What can hang from each mark:
K_861: K_126 K_713
K_265: K_807
K_830: K_126
K_943: K_313
K_713: K_861
K_313: K_126 K_943
K_826: K_126 K_807
K_688: K_707 K_843
K_707: K_688 K_807
K_807: K_265 K_707 K_826
K_126: K_313 K_826 K_861
K_843: K_688

Every row comes from one small tree of marks. The marks that hang from a mark follow it in brackets, in the order of their numbers. Every link used is in the known rows. Which tree was each row made from?
In the rows, 128 means zero.
Known rows:
K_861[K_126[K_826[K_807[K_265]]] K_713]: [ 66  73 129 145 124  97 148 153  80 175 122 108 100 105 106 115 127 128
 104 181 121 155 100 171 183 131 184 162  86 185  74 155 121 154]
K_861[K_126[K_826] K_713]: [ 42 105 130 162 150 117 135 132  91 164 107 106 107 116 128  56 130 141
 119 164 146 155  60 167 163 109 170 175 111 185  96 152 140 159]
K_830[K_126[K_826[K_807]]]: [114  71 160 116 152 116 157 126  83 127 114 141  86  80 141 131 137 179
 126 193 128 115 137 151 101 132 140 138  93 160 112 117  93 139]
K_861[K_713]: [ 76 129 101 173 142 115 128 114 132 142 121 131 126 146 147  81 125 154
 152 150 129 128  98 161 151 124 179 165 111 171 126 176 141  83]
K_707[K_688 K_807[K_265]]: [132 104 109 155 139 106 155 149 131 119 114 135 106 122 148 101 161 122
 139 162 121 108 134 140 177 128 161 148 128 156 133 169 161 117]
K_713[K_861[K_126]]: [ 68 118  59 172 149 135 138 111  87 105 130 104 120 161 139  92  98 156
 141 127 151 128  83 183 135 156 108 166 120 156 126 113 133 145]
K_707[K_688[K_843] K_807[K_265 K_826]]: [141 127 165 154 145 125 140 158 130 111 124  87 117 139 142 108 166  43
 129 139 122 120 125 133 190 116 157 112 154 176 146 194 183 128]
K_265[K_807]: [101 119 137 162 118 100 152 102 113 125  99 159 162 158 145  70 114 147
 154 109 113  97 104 119 161 127 133 148 125 178 137 153 111  91]
K_843[K_688[K_707]]: [ 75  84 108 173 140 145 124  99 122  94 106 169 111 100 152 106  97 191
 174  97 132 120 115 115 109 165 134 110 130 135 154 161 137  88]
K_126[K_313 K_826[K_807[K_265]] K_861]: [108  51  87 110 108 114 189 200  98 131 121 113  52  51 105 166 110 179
  74 149  77 112 180 157 128 144 100 158  87 152 182  86  75 107]
K_265[K_807[K_707[K_688] K_826[K_126]]]: [ 88 124 196 131 145 129 128  94 134 133  66 126 204 105 149  93 169  96
 122 107 117  76 167 110 141 148 124 167 153 170 102 146 152 138]
K_826[K_807]: [ 92 102 133 143 122 108 145 122  90 110 128 166  88 108 145 152 130 177
 157 127 119  79 154 167 121 146 151 142  98 164 136 159 102  81]
K_313[K_126[K_826[K_807]] K_943]: [113 101 165 106 161  96 177 140 117 113 135 162 101 148 130 113 178 207
 116 108 142 130 139 153 126 140 138 139  93 176 108 124  91  85]
K_826[K_126]: [ 79 119 128 145 130 109 121  87 133 114  90 136 141  97 161 134 120 166
 142 105 121  97 166 170 127 145 142 128 118 161 126 133 109 136]
K_313[K_126[K_826] K_943]: [107 111 165 134 165 100 169 119 139 113 133 135 129 159 135  78 181 203
 119  96 143 143 106 147 137 132 124 146 106 174 120 121 110  95]
K_943[K_313[K_126[K_826[K_807] K_861]]]: [135  99 135 102 113 131 173 115 123  79 125 140  59 101 117 169 123 197
  91 150 141 148 102 156  40 124 104 142  85 183 126 113  64  76]
K_313[K_126]: [ 93 139 135 154 132 115 145 110 136 119 111 137 127 146 139 103 139 166
 145  93 141 120  47 176  98 144 133 132 108 146 137 147 152  89]
K_843[K_688]: [ 71 125 134 160 173 139 125  98 124  69 108 137 107 113 156 124  98 189
 163 102 137 110 108 129 136 156 128 110 124 170 166 152 138  77]
K_265[K_807[K_707]]: [ 92 127 146 156 120 118 135 111 121 141  97 134 193 143 138  62 114 131
 158 104  98  73 115 125 115 137 125 161 123 154 125 157 132 102]
K_713[K_861]: [100 120  67 173 152 128 146  96 109  93 136 124 108 158 150 109 113 166
 159 130 136 117 130 173 116 154 110 171 116 158 140 109 106  93]
K_826[K_807[K_265 K_707[K_688[K_843]]]]: [117 114 126 145 125 146 160 137 115 152 103  75 113 118 121 186 166 106
 142 122 102  77 161 160 107 153 150 113 116 141 126 181 138 108]
K_861[K_126]: [ 39 119 117 166 129 118 123 108  93 111 109 121 130 130 143  94 124 153
 137 123 142 115  61 173 160 131 134 143 115 157 125 162 147 146]
K_943[K_313[K_126[K_826 K_861]]]: [130 107 128 123 126 133 167  97 143  81 116 127  78 109 122 135 118 194
  98 139 145 158  68 148  46 121  96 148 102 178 131 110  82  93]
K_713[K_861[K_126[K_313]]]: [ 64 123  21 166 151 135 143 144  94 115 126 104 125 168 134  84  85 174
 135 132 158 135  89 194 135 155  95 174 113 142 149  95 126 135]
K_126[K_313]: [ 80 117  93 157 137 111 142 147 129 127 118 138 130 133 153 100 108 186
 147 112 118 107 123 159 119 136 121 152 102 146 184 137 133  91]
K_843[K_688[K_707[K_807[K_265 K_826]]]]: [114  60 150 150 125 136 111 141 125  94 128 155 126  88 143  87  91 124
 158 129 102 139 141 109 167 170 148 115 132 145 129 161 181 101]
K_943[K_313[K_126[K_826]]]: [127 106 172 132 134 113 159  91 147  99 128 136 114 125 139 120 131 182
 134 134 154 159  73 136  46 122 121 136  84 184 104 136  97  93]
K_313[K_943]: [ 86 115 114 154 158  96 136 103 132  86 136 144 141 180 158  91 155 207
 151 103 129 106 158 145 183 131 137 141 112 166 132 159 104  89]
K_826[K_807[K_265]]: [114  79 137 139 100  89 155 128 104 123 135 141  98 105 129 178 126 155
 146 138  86  97 166 160 157 163 156 133  87 157 115 162 113  87]
K_707[K_688[K_843] K_807[K_826]]: [119 145 165 156 169 143 131 149 122  99 122 122 110 143 156  84 169  61
 139 132 162 107 109 135 153  99 157 119 159 177 162 188 182 114]
K_843[K_688[K_707[K_807]]]: [102  87 105 160 143 152 118 138 118  94 117 188 106  99 147  60  78 171
 173 118 140 114 127 126 114 152 154 108 131 136 149 158 151  84]
K_807[K_707[K_688] K_826[K_126[K_313]]]: [ 63 116 167 133 164 152 115 136 147 143  86  98 172  71 163 130 171 125
 116 116 123  90 189 145 103 158 121 166 137 143 138 123 175 154]

Write each row's tree:
[ 93 101 200 132 136 131 117 106 148 137  86  69 181  66 143 165 189  87
 116 128  83 101 193 138 155 182 132 158 136 152  83 147 181 164] -> K_807[K_265 K_707[K_688] K_826[K_126]]
[119 152 167 139 161 146 123 138 132 104  96 111 120 116 157 103 162  58
 128 124 159 101 152 150 150 110 163 105 174 179 143 166 167 142] -> K_707[K_688[K_843] K_807[K_826[K_126]]]
[ 73 143 192 167 164 171 121 109 125 126 103  71 152 117 152 123 193  71
 137 109 134  81 116 136 107 135 125 135 158 153 143 186 183 120] -> K_807[K_707[K_688[K_843]] K_826]
[122 101  83 175  89 141 123 148 114 139 121 144 117 145 132  48 100  98
 174 100 132 112 115 152 101 108 168  92 145 126 154 193 138 106] -> K_688[K_707[K_807] K_843]
[115  69 127 110 156 116 157 169  90 142 107 137  91  90 140 126 118 190
 118 191 126 128 143 155  89 127 127 137  86 147 147  98  99 134] -> K_830[K_126[K_313 K_826[K_807]]]
[129 150 105 166 160 143 146 143 124 118 108 124  96 151 155  83 152  98
 153 127 171  93 103 149 132  89 164 106 159 164 166 190 152 105] -> K_707[K_688[K_843] K_807]
[105 143  76 122 139 118 165 122 151  80 117 127 116 186 125 102 159 221
 102  84 140 143  90 168 146 145 109 145 124 146 144 125 110  78] -> K_313[K_126[K_861] K_943]
[113 114  73 123 166 110 137 140 137 114 130 124 154 185 153  76 128 221
 136 160 138 145 131 149 147 139 128 131 109 142 146 114 118 122] -> K_830[K_126[K_313[K_943]]]
[ 75 130  16 145 131 133 141 172 135 137 107 117  93 140 129  90  95 181
 106 149 127 142  98 173 131 128 140 178 110 147 191 117 116  88] -> K_126[K_313 K_861[K_713]]
[153  80 171 112 106  98 173 118 139 109 138 136  95 110 119 171 127 171
 123 148 114 164 115 139  70 139 128 131  72 182  84 139  89  92] -> K_943[K_313[K_126[K_826[K_807[K_265]]]]]
[ 90 120 194 152 151 133 144 105 124 134  91 127 196 126 145  76 177  98
 135 119 116  77 123 103 147 141 122 181 149 167 115 159 164 112] -> K_265[K_807[K_707[K_688] K_826]]
[103 157 135 165 141 151 152 111 133 151  75 104 177 165 133  80 149  99
 149  90 135  76  98 118 112 116 123 125 157 155 144 173 130 108] -> K_265[K_807[K_707[K_688[K_843]]]]
[104 116 190 158 143 148 131 122 142 139 113  32 165 115 136 150 187  47
 130 112  93 108 134 128 147 148 127 130 146 145 125 190 191 142] -> K_807[K_265 K_707[K_688[K_843]] K_826]
[ 87 119  36 111 138 114 137 140 151  96 101 122 127 140 140 119 115 224
  92  94 118 118 205 174 159 151 110 137 123 151 173  83  73 121] -> K_826[K_126[K_313[K_943] K_861]]
[124 151  69 134 118 132 144  99 166  93 118 122 103 168 121 122 114 185
 113 154 157 181  48 162  71 126 138 155 100 173 115 144 101  71] -> K_943[K_313[K_126[K_861[K_713]]]]
[ 94 138 128 150 146 163 149 131 108 143 101 108 103 116 132 163 169 124
 150 114 134  57 147 162  70 136 154 117 128 148 142 179 129  98] -> K_826[K_807[K_707[K_688[K_843]]]]
[ 93  80 152 133 134 148  91 121 120  86 104 178 126  74 157  85  86 140
 156 114 131 125 172 126 132 168 154 104 144 146 130 144 164 120] -> K_843[K_688[K_707[K_807[K_826[K_126]]]]]
[ 78 133  60 139 120 132 130 105 138 117  84 119 105 104 137 126 110 163
 111 134 123 126 148 184 139 138 156 152 124 164 134 121  97 119] -> K_826[K_126[K_861[K_713]]]
[103  59 179 134 141 125 179 146 104 159 112 111  96  44 124 166 182 142
 123 155  90  81 184 137 103 138 137 162  97 154 106 140 118 123] -> K_126[K_826[K_807[K_265 K_707[K_688]]]]
[ 92 114 194 132 120  95 127  92 120 111  89 153 187 125 152  88 125 111
 133 104 106 104 162 118 183 151 127 143 139 190 114 135 124 130] -> K_265[K_807[K_826[K_126]]]
[142  74 134 165  73 126 125 157 119 136 142 117 143 128 127  73 113  53
 154 113  94 137 131 133 157 135 163  94 149 138 123 194 169 120] -> K_688[K_707[K_807[K_265 K_826]] K_843]
[128 119 111 126 127 135 160 106 154 104 116 123  83 130 115 120 117 177
  92 165 148 182  58 152  56 119 128 162  93 191 109 119  88  87] -> K_943[K_313[K_126[K_826 K_861[K_713]]]]
[106  83  80 114 144 137 160 158 109 118  95 103  78  83 129 104 107 201
  83 181 118 141 104 155  96 117  87 157 106 138 187  71 103 148] -> K_830[K_126[K_313 K_826 K_861]]
[107 115 153 113 123 127 103 140 116  77 120 137 116  81 148  93 113 113
 105 140 113 100 179 164 155 137 136 150 138 163 142 125 145 128] -> K_707[K_807[K_826[K_126[K_861]]]]
[ 87  90 212 146 111 116 107 121 125 134 138  71 184  86 142 131 152  91
 135 126  49 107 161 140 152 176 131 166 112 143  98 164 188 126] -> K_807[K_265 K_707 K_826]
[ 93 150 194 160 150 148 143 107 125 136  85 103 189 149 135  81 169  60
 136  99 125  82 109 105 137 130 119 138 167 170 139 175 160 116] -> K_265[K_807[K_707[K_688[K_843]] K_826]]
[108 124   5 116 156 129 141 158 146 119 111 107 121 191 126  69 115 219
 101 187 140 173 116 168 160 132 139 155 113 138 152  96 106 115] -> K_830[K_126[K_313[K_943] K_861[K_713]]]
[ 93 104  87 107 103 131 135 118 102  94  90 146  74  70 130 186 112 185
 111 116 114  78 205 189 111 156 136 126 114 158 146 113  65 114] -> K_826[K_126[K_861] K_807]
[ 50  86 114 138 167 106 149 166 105 132 124 118 138 143 139  61 134 198
 104 119 148 136 123 153 172 118 115 163 108 165 148 117 114 158] -> K_861[K_126[K_313[K_943] K_826]]
[ 96  83 154 148 150 149 103 134 112  83 126 179 119  86 152  68  92 142
 168 125 127 125 134 114 136 159 147 123 137 144 146 163 178  93] -> K_843[K_688[K_707[K_807[K_826]]]]
[ 46  87 163 139 159 151 154 139  69 150  92 116 101  60 130 124 174 144
 113 147 153  81 120 162 102 127 128 166 111 160 102 150 130 162] -> K_861[K_126[K_826[K_807[K_707[K_688]]]]]
[ 91 120 113 143 137 135 169 140 129 134  97 109  77 107 112  89 139 166
  88 136 134 157  43 177  99 123 130 169 111 164 140 113 121  96] -> K_313[K_126[K_826 K_861[K_713]]]
[ 90 103 128 163 138 134 146 115 139 150  99  78 152  98 139 142 179 127
 138 129  88  92 138 141 128 155 136 161 122 133 112 164 165 122] -> K_807[K_265 K_707[K_688]]
[121  72 114  97 172 105 162 167 103 128 131 142 109 135 138 104 141 218
 116 182 136 130 177 144 130 132 134 141  90 159 133  91  78 128] -> K_830[K_126[K_313[K_943] K_826[K_807]]]
[ 91 132 141 161 150 133 153 100 126 147  74 133 180 141 142  73 159 129
 148 112 122  69 112 111 121 129 130 166 143 156 123 158 139 102] -> K_265[K_807[K_707[K_688]]]
[ 83 122 170 118 105 137 117 106 123 117  79 115 194  98 132  90 120 101
 105 102  85  85 171 132 136 161 103 164 138 156 124 120 129 132] -> K_265[K_807[K_707 K_826[K_126[K_861]]]]
[128  43 149 150  76 106 120 152 114 129 147 161 150  95 137  70 126 100
 149 141  80 133 156 129 165 151 161 155 124 132 104 174 169 113] -> K_688[K_707[K_807[K_265 K_826]]]
[ 83 134  13 119 137 121 128 149 162 120  94 118 129 159 129  94 108 206
  89 123 129 142 189 180 169 144 140 154 121 162 158  98  77 114] -> K_826[K_126[K_313[K_943] K_861[K_713]]]
